In the rows, 128 means zero.
Known rows, with every step that occurs
fevun > raso > vudek: [151 142  91 123 146 160 156 132 138 119 131  99 112 142 154 147 132 136
  77 160 124 167 118 127 126  94 123  97 136 103 101 141 118 129 120]
vudek > tido > lume > zaleb: [148 137 122 115 147 136 165 120 122 117 152 151  96 122 110 136 150 101
  88 127 132 104 121 133 135 128 101 153 119 105 100 140 108  42 127]
tido > lume > zaleb: [161 140 111 122 132 144 142 115 110 120 145  95 100 123 128 138 144 115
 119 135 137 115 127 133 148 123 106 152 139 103 106 146 111  86 124]
tido > vudek: [147 136 110 112 144 147 155 129 136 114 134  91 107 140 131 138 130 117
  75 125 138 114 143 125 113 114 131 140 114 106 115 136 111 120 126]
tizumak > kuzu > mera > bovol: [154 151 120 118 144 128 145 147 170 121 139 128 143 141 108 137 141 157
 112 123 134 114 120 125 136 171 113 175 119 106 114 148 119 130 132]
bovol > divog: [138 149 100 108 129 123 138 140 131 109 148 117 126 137 137 147 119 117
 114 136 130 102 131 133 131 122 129 137 121 113 107 136 110 158 125]
raso > vudek > tido: [144 133 106 113 146 130 179 134 151 122 141 160 114 121 142 143 128 126
  48 134 122 120 128 123 114  95 123 117 122 112 115 148 114 105 125]
fevun > raso > vudek > tido > mera > bovol > divog: [134 145 103 115 152 141 187 142 139 120 130 111 125 150 128 149 129 126
  70 153 118 126 102 120 136 158 114 112 127 105  86 145 110  68 123]
tizumak > kuzu > gusut: [158 150 108 124 133 119 137 138 161 118 146 109 137 130 105 145 139 122
  99 140 129 138 109 134 121 116 114 203  86 110 121 144 118 132 135]
mera > tido: [139 133 109 108 176 108 131 144 138 124 147 187 115 135 126 140 142 131
 112 122 136  98 147 138 139 123 130 144  85 108 111 131 122  82 127]
raso > fevun: [159 146 100 106 125 147 163 126 136 116 155 173 116 113 147 144 116 123
  95 138 137  64 156 125 133 105 117 118 132 133 135 133 115 157 122]
divog > bibo: [159 113  93 116 118 136 122 132 145 119 148 135 125 106 111 135 138 115
  97 128 123 113 114 133 127 104 127 138 119 109 130 147 112 125 123]
moke > fevun > raso > vudek: [157 145  91 121 129 163 208 123 132 124 131 136 110 123 174 146 147 139
  78 151 116 113 125 143 118  72 114  87 135  92 109 145 114 150 118]
mera > kuzu > gusut > raso > vudek: [149 148 113 129 114 124 150 146 164 122 127  90 104 143 154 148 135 111
  82 140 110 158 116 128 106 137 111 187 109 107  87 146 106 144 131]
vudek > tido > mera: [127 121 118 100 148 135 171 144 139 118 163 163 121 130  95 134 137 109
  82 124 126  83 127 127 130 150 111 146 140 116 120 135 119  46 125]
raso > fevun > moke: [150 131  98 108 114 145 194 132 128 114 148 145 114 128 147 144 117 137
  85 141 132  85 160 100 153 112 109 128 156 115 132 130 121 142 119]
bovol > faziz: [157 135  97 110 125 113 155 131 143 108 151 152 119 146 102 147 115 133
  99 137 142 121 152 130 116 100 134 128 120 147 125 147 122 126 128]
raso > vudek > tido > mera: [137 126 106 105 150 143 192 138 143 123 145 136 121 127 127 141 129 127
  51 133 120 105 124 121 124 119 118 122 152 111 124 153 118  66 123]
tido > mera > kuzu > gusut > raso > fevun > moke: [138 131 113 110 104 143 193 151 138 116 145  86 112 153 128 144 133 112
  93 141 113 103 132 106 142 176  91 198 166 107 108 133 116  88 127]
moke > fevun > raso > vudek > tido > mera > kuzu > tizumak: [145 131 100 111 148 162 252 139 136 117 139 139  80 146 151 147 162 138
  53 139 101  80 125 146 111 113  83 102 157 103 109 139 111  94 129]
gusut > raso > vudek > tido > mera: [133 118  97 108 156 167 190 153 153 124 143 137 124 141 124 135 137 126
  43 143 126 127 112 123 125 141 114 153 155  94  96 151 116  84 122]
lume > tido > vudek: [138 147 116  99 187 155 143 124 127 114 134 142 110 130 140 145 146 121
  63 130 139  94 140 117 120 113 123 120 110  88 117 142 112  81 130]
kuzu > mera > tido: [133 144 125  99 181 126 129 149 149 118 147 178 112 147 142 137 153 145
 120 111 134 104 155 129 126 143 128 141 130 101 108 132 126  62 128]
tido > mera > bovol > divog: [135 141 111 112 121 119 154 145 133 123 145 104 139 132 113 142 119 129
 126 131 129  73 124 121 152 196 120 155 138 113 107 146 112 108 123]
moke > fevun > raso: [150 140  99 118 127 159 188 127 130 121 144 154 109 125 152 141 152 124
 104 145 121  99 127 149 124  98 110 105 124  97 104 131 115 141 119]
vudek > raso > fevun > moke: [144 127  90 119  98 168 177 131 119 113 160 158 104 111 144 132 127 128
  61 158 135  97 156  96 148 143 105 109 171 105 107 116 114 124 122]
bibo > divog: [144 131  92 123 114 120 118 133 154 122 142 156 113 119 141 134 142 118
 116 129 132 112 152 137 120 130 124 125 126 113 101 130 111 143 123]
divog > bovol > faziz: [164 128  98 121 113 133 176 134 137 122 151 137 109 157 104 140 119 121
 111 135 147 107 163 130 115 142 143 137 134 141 127 140 112 143 131]
bibo > divog > bovol > faziz: [161 124  85 128  98 122 155 132 152 124 143 153 107 151 121 135 133 117
 119 132 143 105 176 136 107 150 141 125 135 138 109 134 107 145 130]
kuzu > gusut > raso: [146 138 109 130 123 143 125 146 161 123 146 129 114 128 131 139 142 108
 100 146 130 148 117 127 110 151 120 206 116 103  88 136 114 128 128]
fevun > raso > vudek > tido > lume: [148 143  99 123 161 159 183 136 134 114 134 109 106 137 136 134 143 126
  60 154 121 151 113 125 125 107 111 101 127 107  93 141 115  60 125]
bibo > divog > bovol: [151 125  93 130 100 136 139 135 151 133 143 147 104 132 140 127 144 111
 126 128 136 100 164 137 116 168 133 131 139 114 103 125 103 157 127]
fevun > raso: [143 138 100 121 143 154 135 137 134 114 146 120 111 143 126 143 140 121
 107 153 130 152 121 134 131 118 118 117 124 109  97 126 119 119 121]
faziz > bovol > divog: [136 152  92 118 119 143 143 147 132 118 146 108 129 142 150 153 115 120
 113 148 140  87 127 131 133 170 128 125 104 126 112 143 105 133 125]
gusut > kuzu > mera: [138 150 134 114 126 157 153 144 140 111 161 106 118 148 130 133 131 128
 109 128 123 137 125 118 114 130 119 159 160 117 118 146 113 106 129]
fevun > raso > vudek > tido: [142 138 100 118 158 154 174 136 145 117 136 138 108 143 139 145 138 124
  54 154 121 158 112 127 120  96 116  98 120 104  95 137 116  90 123]

Rows
[151 139 108 117 150 137 190 134 141 120 138 127 109 116 139 130 132 129
  52 134 123 114 130 121 121 107 117 121 127 114 113 154 113  73 127] => raso > vudek > tido > lume
[135 113  96 113 161 159 207 162 158 117 142 126  90 161 124 140 145 132
  37 137 115 115 120 126 115 160  93 162 169 106  94 143 110  98 133] => gusut > raso > vudek > tido > mera > kuzu > tizumak
[164 151  95 120 138 153 159 142 166 115 146 134 137 135 117 144 136 116
  81 153 135 119 113 132 124 126 105 212  98 111 112 143 114 153 133] => tizumak > kuzu > gusut > raso > fevun
[139 141 129 112 110 117 145 142 139 120 150  83 112 137 116 145 134 106
 122 126 111 109 126 129 123 163 104 183 134 121 117 138 115  81 131] => tido > mera > kuzu > gusut
[146 129  95 113 113 181 192 124 117 108 145 106  97 130 147 132 130 124
  30 149 140  97 159  94 133 135 112 115 153  95 106 117 108 103 125] => tido > vudek > raso > fevun > moke
[148 130 108 120 136 121 158 146 146 112 148 123  75 149 130 145 138 133
 101 124 119  99 147 136 117 142  98 151 137 128 115 127 108 162 136] => mera > kuzu > tizumak
[148 140  98 115 142 159 224 126 139 122 136 171 106 123 161 144 152 129
  55 146 113 103 119 144 112  79 109  89 120  95 102 141 112 114 120] => moke > fevun > raso > vudek > tido
[130 137 137 106 128 112 169 145 148 118 156 136 107 136 100 141 142  93
  90 119 108  97 121 130 116 164  99 180 112 123 109 133 112  38 133] => vudek > tido > mera > kuzu > gusut
[155 146  98 120 144 165 235 127 130 120 134 143 104 117 161 133 156 130
  59 145 113  99 121 142 117  88 103  93 124  95 102 145 112  82 122] => moke > fevun > raso > vudek > tido > lume
[131 144 124 104 148 175 202 143 119 105 154 122  99 160 145 129 143 135
  49 135 131 111 154  91 129 151 112 143 156  93 104 126 111  29 133] => gusut > kuzu > mera > tido > vudek > raso > fevun > moke
[143 154 140 112 168 148 154 135 115 115 154 117 102 156 130 135 154 125
 122 122 130 126 126 127 136 136 110 174 139  99 102 149 112  18 133] => gusut > kuzu > mera > tido > lume > zaleb
[128 136 113  95 177 153 138 134 121 121 153 161 125 119 121 143 144 127
  97 136 131  80 131 119 144 140 111 122 154  93 128 147 123  56 125] => lume > tido > mera
[140 149 124 103 185 132 138 149 138 115 144 145 109 139 141 125 157 148
 125 111 135  95 158 127 133 156 122 146 136 102 105 137 125  27 130] => kuzu > mera > tido > lume
[128 148 133 110 161 168 155 146 127 109 156 119 101 155 131 126 151 127
  68 129 132 131 137 115 112 153 124 150 131  95  93 131 107  29 136] => gusut > kuzu > mera > tido > vudek > raso
[128 143 123  93 165 137 144 139 123 117 147 144 116 133 122 147 142 121
 100 128 119  79 128 125 144 152 101 127 138 100 123 144 116  64 129] => lume > tido > mera > kuzu
[135 132 100 111 158 165 184 139 137 118 140 118 115 148 124 142 139 123
  57 153 118 146 110 125 126 120 111 101 146 105 102 141 120  53 122] => fevun > raso > vudek > tido > mera
[129 118 121 104 153 127 191 153 144 112 162 150  86 150  97 139 147 117
  75 117 115  75 136 132 122 164  88 157 149 126 117 128 112  64 136] => vudek > tido > mera > kuzu > tizumak
[139 121 109 109 138 134 170 150 134 114 155  97  89 152 111 142 139 133
 107 124 117  83 142 133 131 164  94 156 171 123 125 132 115 112 133] => tido > mera > kuzu > tizumak
[146 161 115 110 146 121 148 151 165 113 136 111 149 151 114 143 135 150
 116 125 132 109 116 127 138 171 116 174 117 104 104 149 113 144 133] => tizumak > kuzu > mera > bovol > divog
[133 139 114  95 167 167 181 140 128 109 141 150  95 153 160 132 155 148
  55 125 140  89 177  96 132 162 118 123 158  83  98 115 119  28 130] => kuzu > mera > tido > vudek > raso > fevun > moke
[139 128  98 105 162 153 185 134 117 114 140 154  96 139 144 134 144 130
  42 138 143  83 170 102 144 140 120 123 113  88 101 115 115  46 129] => mera > tido > vudek > raso > fevun > moke
[136 137 125 101 131 141 189 150 153 115 156 161 108 139 112 141 139  89
  69 131 114  76 126 127 119 175  90 187 125 125 103 133 110  57 131] => vudek > tido > mera > kuzu > gusut > raso > fevun
[139 116  91 112 139 146 182 155 161 124 132 128 140 133 112 138 134 120
  47 140 118 108  88 119 133 173 117 164 132  92  89 163 102  83 123] => gusut > raso > vudek > tido > mera > bovol > divog > bibo
[129 128 123 103 120 138 217 155 148 114 152 139 107 151 112 141 140 102
  62 134 110  93 125 106 134 179  84 196 147 110 100 128 114  43 130] => vudek > tido > mera > kuzu > gusut > raso > fevun > moke
[150 155 104  95 186 167 168 140 145 106 145 150 122 151 128 132 155 145
  55 129 146  85 150 126 128 139 112 142 116  94 111 128 116  64 137] => tizumak > kuzu > mera > tido > vudek > raso > fevun
[138 153 137 110 167 140 159 151 129 112 157 117 113 149 127 123 147 134
 117 120 126 120 136 123 128 143 118 167 132 110 110 146 116  29 134] => gusut > kuzu > mera > tido > lume
[140 124 122 106 133 107 187 141 150 121 156 182 125 139  71 139 124 126
  82 124 133  77 136 121 129 181 117 149 115 141 115 148 119  38 129] => vudek > tido > mera > bovol > faziz
[135 139 109 110 151 149 190 143 138 115 136 103 107 159 126 147 138 117
  62 147 108 147 107 129 126 127 101 108 135 110  97 140 114  60 125] => fevun > raso > vudek > tido > mera > kuzu
[149 150 122 127 130 125 176 149 159 117 131  96  97 138 140 135 144 104
  63 135 108 144 113 127 105 151 100 193 101 111  80 147 103  80 136] => mera > kuzu > gusut > raso > vudek > tido > lume
[137 131 116 103 140 127 197 142 144 121 141 121 113 138 127 143 128 119
  55 126 109 107 122 126 123 125 108 125 138 116 118 150 112  75 127] => raso > vudek > tido > mera > kuzu
[145 135 107 118 134 153 236 130 140 133 132 161 116 120 145 141 151 138
  65 142 112  79 114 135 126 136 103 102 130  95 101 148 113  80 119] => moke > fevun > raso > vudek > tido > mera > bovol
[139 141 124 111 129 118 187 139 152 122 139 114 109 133 132 147 133 113
  58 129 105 115 117 123 110 135 107 157 127 117 113 151 112  56 131] => raso > vudek > tido > mera > kuzu > gusut
